What can hang from each mark:
k_45: k_136
k_725: k_90 k_233 k_825
k_126: k_136
k_90: k_136 k_725
k_825: k_136
k_136: k_90 k_125 k_126 k_825
k_233: k_725

Every row comes from one small tree of marks. Brackets hold a mark, then the marks that hang from it, in the order of their numbers. Every link used is in the known rows. Which tree was each row made from?
Known rows:
{k_825 {k_136 {k_90 {k_725 k_233}} k_125 k_126}}: [ 2.95  0.63  1.85  1.16 -0.92 -4.12  1.70 -0.24 -3.80 -7.08 -1.17  0.17
  3.70 -0.54  1.34  1.51 -0.28  3.51  0.61]
{k_136 k_125}: [ 3.26 -1.78 -1.47 -1.30 -3.70 -4.16  0.37 -0.53 -1.68 -4.83  0.03  1.53
  3.06  0.71  3.65  0.94  1.16  0.68  0.46]
{k_825 {k_136 {k_90 k_725} k_125}}: [ 3.23 -1.77 -0.48  0.04 -0.33 -6.29  0.33  0.72 -3.15 -6.72 -0.50  2.51
  3.16 -0.68  2.75  3.34  0.48  3.16  0.08]
{k_233 k_725}: [ 3.84 -0.33 -2.22  0.09 -1.98 -1.56  0.28  1.51 -3.03 -3.98 -0.09  2.51
  4.69  2.26  1.53  2.34  1.57  1.16  0.94]
{k_90 {k_136 k_125 k_126 k_825} {k_725 k_233}}: [ 3.78  0.34  1.45  0.06 -2.40 -3.75  0.73  0.04 -1.99 -5.39 -0.66 -1.25
  2.57  0.55  0.39  1.09 -1.60  3.13  0.19]
{k_825 {k_136 k_90 k_126}}: [ 1.69 -1.41  0.65 -0.11 -1.25 -4.02 -0.09  0.95 -4.59 -5.77  3.24  2.09
  5.54  1.45  2.13  3.71  1.66  3.30  1.84]
{k_725 k_90 k_233 k_825}: [ 0.03 -0.38  2.30  2.37 -0.06 -1.33  0.59  1.60 -1.24 -4.79 -3.87 -1.53
  0.54  0.08  0.86  2.21 -0.52 -0.34  0.11]
{k_233 {k_725 {k_90 {k_136 k_125 k_126}} k_825}}: [ 2.84 -1.27 -0.30 -0.34 -2.97 -1.74  0.16 -0.50 -0.56 -3.67 -1.64 -0.36
  1.31  0.41 -1.57  0.39 -0.82 -0.10 -3.38]
{k_233 {k_725 {k_90 {k_136 k_126}}}}: [ 3.28 -0.36 -0.47 -0.25 -2.94 -1.85 -0.08  0.89 -2.50 -2.19  0.93  1.86
  4.15  1.26 -2.53  2.01  0.28  0.48 -1.06]
{k_90 k_725}: [ 4.50  0.02 -1.86  0.60 -1.13 -3.89  0.53  2.35 -2.54 -4.44 -1.59  2.91
  3.69  0.54  3.08  3.19  0.42  2.22  1.51]
{k_136 {k_90 k_725} k_125 k_126 k_825}: [ 4.15 -0.46 -0.29  0.70 -1.32 -4.32  0.53  1.70 -2.69 -7.51  0.38 -0.47
  4.87  1.24  1.88  1.23 -0.45  5.24  1.39]
{k_90 {k_725 k_233}}: [ 3.70  1.23  0.41  1.56 -0.65 -2.79  1.38  2.14 -2.72 -4.75 -3.05  1.13
  2.94  0.14  2.17  2.56 -0.41  1.99  1.96]
{k_136 k_90 k_825}: [ 1.22 -2.15  0.31  0.47 -0.04 -4.09 -0.75  3.44 -3.10 -6.72  2.57  0.24
  4.74  2.27  2.45  4.13  0.65  3.98  2.61]
{k_90 {k_725 k_233 k_825}}: [ 2.54  0.97  0.73  2.30  0.63 -1.96  1.46  2.64 -1.56 -5.46 -4.99 -0.28
  1.06 -0.09  2.89  2.97 -1.30  1.88  1.06]
{k_90 {k_136 k_125 k_126 k_825}}: [ 2.85 -2.08 -0.09 -1.79 -3.89 -4.30 -0.62 -0.70 -1.70 -4.87  3.10  0.01
  3.47  1.70  1.52  1.29  0.16  2.33 -0.19]
{k_126 k_136}: [ 2.15 -2.56 -1.22 -0.61 -2.36 -3.70  0.82  1.28 -1.28 -4.68  0.75  1.66
  3.96 -0.34  3.63  4.30  2.09  1.83  2.65]
{k_45 {k_136 {k_90 k_725} k_125 k_126 k_825}}: [ 4.54 -2.03 -1.61 -0.53 -1.43 -4.14  2.35  1.46 -2.71 -7.81  0.74 -0.05
  4.69  1.71  1.03  1.36 -0.29  5.39  2.27]
{k_126 {k_136 {k_90 {k_725 k_233}} k_125 k_825}}: [ 1.88 -1.53  1.61  1.43  0.30 -4.29  1.67  2.08 -1.11 -8.22 -1.60 -2.45
  3.04 -1.22  1.63  3.16 -0.40  4.94  2.51]
{k_825 {k_136 k_90}}: [ 1.04 -2.42  0.33 -0.09 -0.12 -4.97 -0.46  1.61 -3.98 -5.91  2.42  2.69
  4.33  0.80  2.72  4.98  1.63  2.60  1.57]
{k_136 k_90}: [ 2.14 -1.53 -0.31 -0.50 -1.16 -4.26  0.02  3.04 -2.98 -5.32  1.64  1.64
  4.43  0.99  2.94  3.51  0.54  2.87  2.28]
{k_825 {k_136 k_125 k_126}}: [ 2.85 -1.57 -0.54 -1.04 -3.77 -3.96  0.35 -2.64 -3.21 -5.21  1.60  2.06
  4.02  0.97  2.99  1.09  2.19  1.14  0.02]
{k_126 {k_136 k_125 k_825}}: [ 1.81 -3.62 -0.72 -0.64 -2.70 -4.25  0.20 -0.22 -0.60 -6.49  0.99 -0.51
  3.40  0.43  3.30  2.98  2.10  2.46  1.78]
{k_136 {k_90 {k_725 k_233}} k_125 k_126 k_825}: [ 3.12  0.89  1.87  1.64 -0.88 -3.13  1.40  1.59 -2.84 -8.00 -1.08 -2.37
  4.11  0.87  1.03  0.67 -1.21  4.86  1.91]

Write each row's tree:
[ 1.02 -0.72  2.87  0.12 -2.81 -2.50  0.84 -0.85 -0.32 -4.11 -2.33 -2.51
 -0.35 -0.80 -0.61  0.12 -1.63 -0.33 -2.09] | {k_725 {k_90 {k_136 k_125 k_126}} k_233 k_825}
[ 1.30 -2.24 -0.34  1.15 -0.68 -2.19 -0.28 -1.41 -1.62 -5.36 -3.03  0.83
  1.09  0.51 -0.11  2.06  1.18 -0.86 -3.10] | {k_233 {k_725 k_90 {k_825 {k_136 k_125}}}}
[ 5.45 -1.46 -2.29 -1.23 -2.53 -4.32  3.09  1.31 -2.46 -6.49 -0.20  1.40
  4.40  0.48  1.51  0.80 -0.26  4.39  1.93] | {k_45 {k_136 {k_90 k_725} k_125 k_126}}
[ 3.25  0.92  1.71  1.02 -1.03 -2.90  0.36  1.96 -2.90 -4.65  0.03 -0.47
  3.46  1.12  0.06  2.90 -1.48  3.59  1.46] | {k_90 {k_136 k_126 k_825} {k_725 k_233}}
[ 0.07 -1.47  3.08  0.97 -0.56 -3.15 -0.81  1.66 -1.93 -4.09  0.37 -1.23
  1.86  0.92 -1.46  3.56 -0.76  0.57  0.29] | {k_725 {k_90 {k_136 k_825}} k_233}
[ 3.09 -3.70 -1.77 -2.45 -2.62 -4.87  2.11  1.02 -2.13 -6.26  1.25  1.25
  3.45  0.86  2.34  1.57  0.70  2.72  2.08] | {k_45 {k_136 k_90 k_125}}
[ 4.99  0.17 -1.24 -0.74 -2.47 -4.27  0.32  1.81 -2.49 -3.20  0.60  2.91
  3.68  0.13  1.44  3.13 -0.76  2.70  0.54] | {k_90 {k_136 k_126} k_725}
[ 3.54  0.64  1.09  0.09 -2.15 -3.09  1.50  0.14 -0.63 -4.80 -3.50 -1.25
  0.21 -1.09  1.45  0.82 -2.48  2.04 -1.10] | {k_90 {k_136 k_125 k_126} {k_725 k_233 k_825}}
[ 2.03 -0.46  1.26  1.64  0.23 -3.48  1.21 -0.81 -1.84 -6.55 -4.72 -0.03
 -0.09 -0.89  2.96  2.32 -0.48  1.21 -0.95] | {k_90 {k_725 k_233 {k_825 {k_136 k_125}}}}
[ 2.03 -1.41 -0.20  0.26 -0.95 -2.19  0.45 -0.45 -2.97 -7.12 -0.11  0.29
  3.46  1.41  1.25  1.74  0.88  2.91 -1.24] | {k_233 {k_725 {k_825 {k_136 k_90 k_125 k_126}}}}
[ 4.39 -2.41 -2.30 -2.45 -4.79 -3.03  2.66 -1.34 -2.16 -4.99  1.08  1.48
  4.12  1.57  2.33 -0.30  1.43  1.70  1.64] | {k_45 {k_136 k_125 k_126}}
[ 3.55  2.02  1.47  1.74 -0.56 -2.55  1.84  3.16 -3.63 -6.00 -1.34 -0.03
  4.77  0.31  1.20  1.90 -1.19  4.28  2.68] | {k_136 {k_90 {k_725 k_233}} k_126}
[ 2.24 -2.10 -1.35  0.06 -1.06 -2.42 -0.10 -1.40 -2.03 -5.83 -1.87  1.44
  1.69  1.30  2.36  2.24  1.37  0.35 -2.07] | {k_233 {k_725 {k_825 {k_136 k_125}}}}
[ 1.38 -1.56  0.92  0.13 -1.92 -2.85 -0.44  1.24 -0.96 -3.15 -0.22  0.13
  1.41  0.07 -0.02  2.98 -0.82  0.49 -1.19] | {k_725 {k_90 {k_136 k_126}} k_825}
[ 1.94 -0.82 -0.82  1.78 -0.28 -0.66  0.02  1.86 -1.43 -4.27 -3.09  0.49
  2.08  1.37 -0.12  2.52  0.34 -0.05 -1.05] | {k_233 {k_725 k_90 k_825}}
[-0.11 -2.56  0.78  1.60  0.47 -3.16 -0.71  0.32 -2.09 -4.90 -1.63  1.29
  1.12  0.24  1.52  4.44  1.23 -0.30 -1.16] | {k_725 k_90 {k_825 k_136}}
[ 3.00 -1.30 -0.70 -0.43 -3.72 -3.02  0.05 -0.91 -2.43 -6.02  1.82 -0.44
  4.47  2.48  2.70  0.31  1.32  2.38  1.04] | {k_136 k_125 k_126 k_825}
[ 2.17 -2.06  0.36 -0.84 -2.54 -4.81  0.31 -0.97 -3.65 -6.51  2.60  1.45
  4.59  0.64  2.46  1.71  1.45  2.77  0.50] | {k_825 {k_136 k_90 k_125 k_126}}
[ 5.46 -0.39 -1.43 -1.59 -3.80 -5.07  0.76 -0.09 -1.61 -3.82 -0.05  1.98
  2.92 -0.43  1.71  1.16 -0.93  2.19 -0.75] | {k_90 {k_136 k_125 k_126} k_725}
[ 2.54 -2.59 -0.86  0.43 -0.13 -4.86  1.42  2.41  0.31 -7.43 -3.08 -0.46
  1.52 -2.43  3.71  3.79 -0.64  4.15  0.87] | {k_126 {k_136 {k_90 {k_725 k_825}} k_125}}
[ 1.72 -1.24  1.47  1.38  0.40 -3.89  2.39  2.30  0.16 -7.64 -4.58 -2.28
  0.84 -2.71  2.77  2.96 -1.38  3.87  1.38] | {k_126 {k_136 {k_90 {k_725 k_233 k_825}} k_125}}
[ 2.94 -1.46  0.05 -0.43 -3.25 -2.41 -0.62 -0.64 -1.72 -4.25  1.13 -0.35
  3.56  1.96 -2.73  0.56  0.22  1.01 -1.94] | {k_233 {k_725 {k_90 {k_136 k_125 k_126 k_825}}}}
[ 2.95 -0.96 -0.29  1.48  1.02 -4.47 -0.26  4.32 -3.05 -6.92  0.29  0.80
  4.56  1.50  2.09  4.46 -0.35  4.95  2.45] | {k_136 {k_90 k_725} k_825}
[ 1.42 -0.96  1.76  2.19  1.56 -3.65  1.33  4.09 -1.98 -7.71 -1.07 -1.54
  3.87 -0.58  1.39  5.18 -0.30  5.54  3.92] | {k_126 {k_136 {k_90 {k_725 k_233}} k_825}}
[ 2.26 -1.57  0.32 -0.31 -2.55 -3.91  0.08  0.85 -2.65 -7.30  2.71 -0.97
  5.03  2.12  2.06  1.02  0.60  4.17  1.47] | {k_136 k_90 k_125 k_126 k_825}
[ 2.77 -1.26 -0.34  0.80  0.92 -5.48 -0.04  2.53 -4.00 -6.01  0.15  3.25
  4.14  0.00  2.34  5.27  0.64  3.64  1.41] | {k_825 {k_136 {k_90 k_725}}}
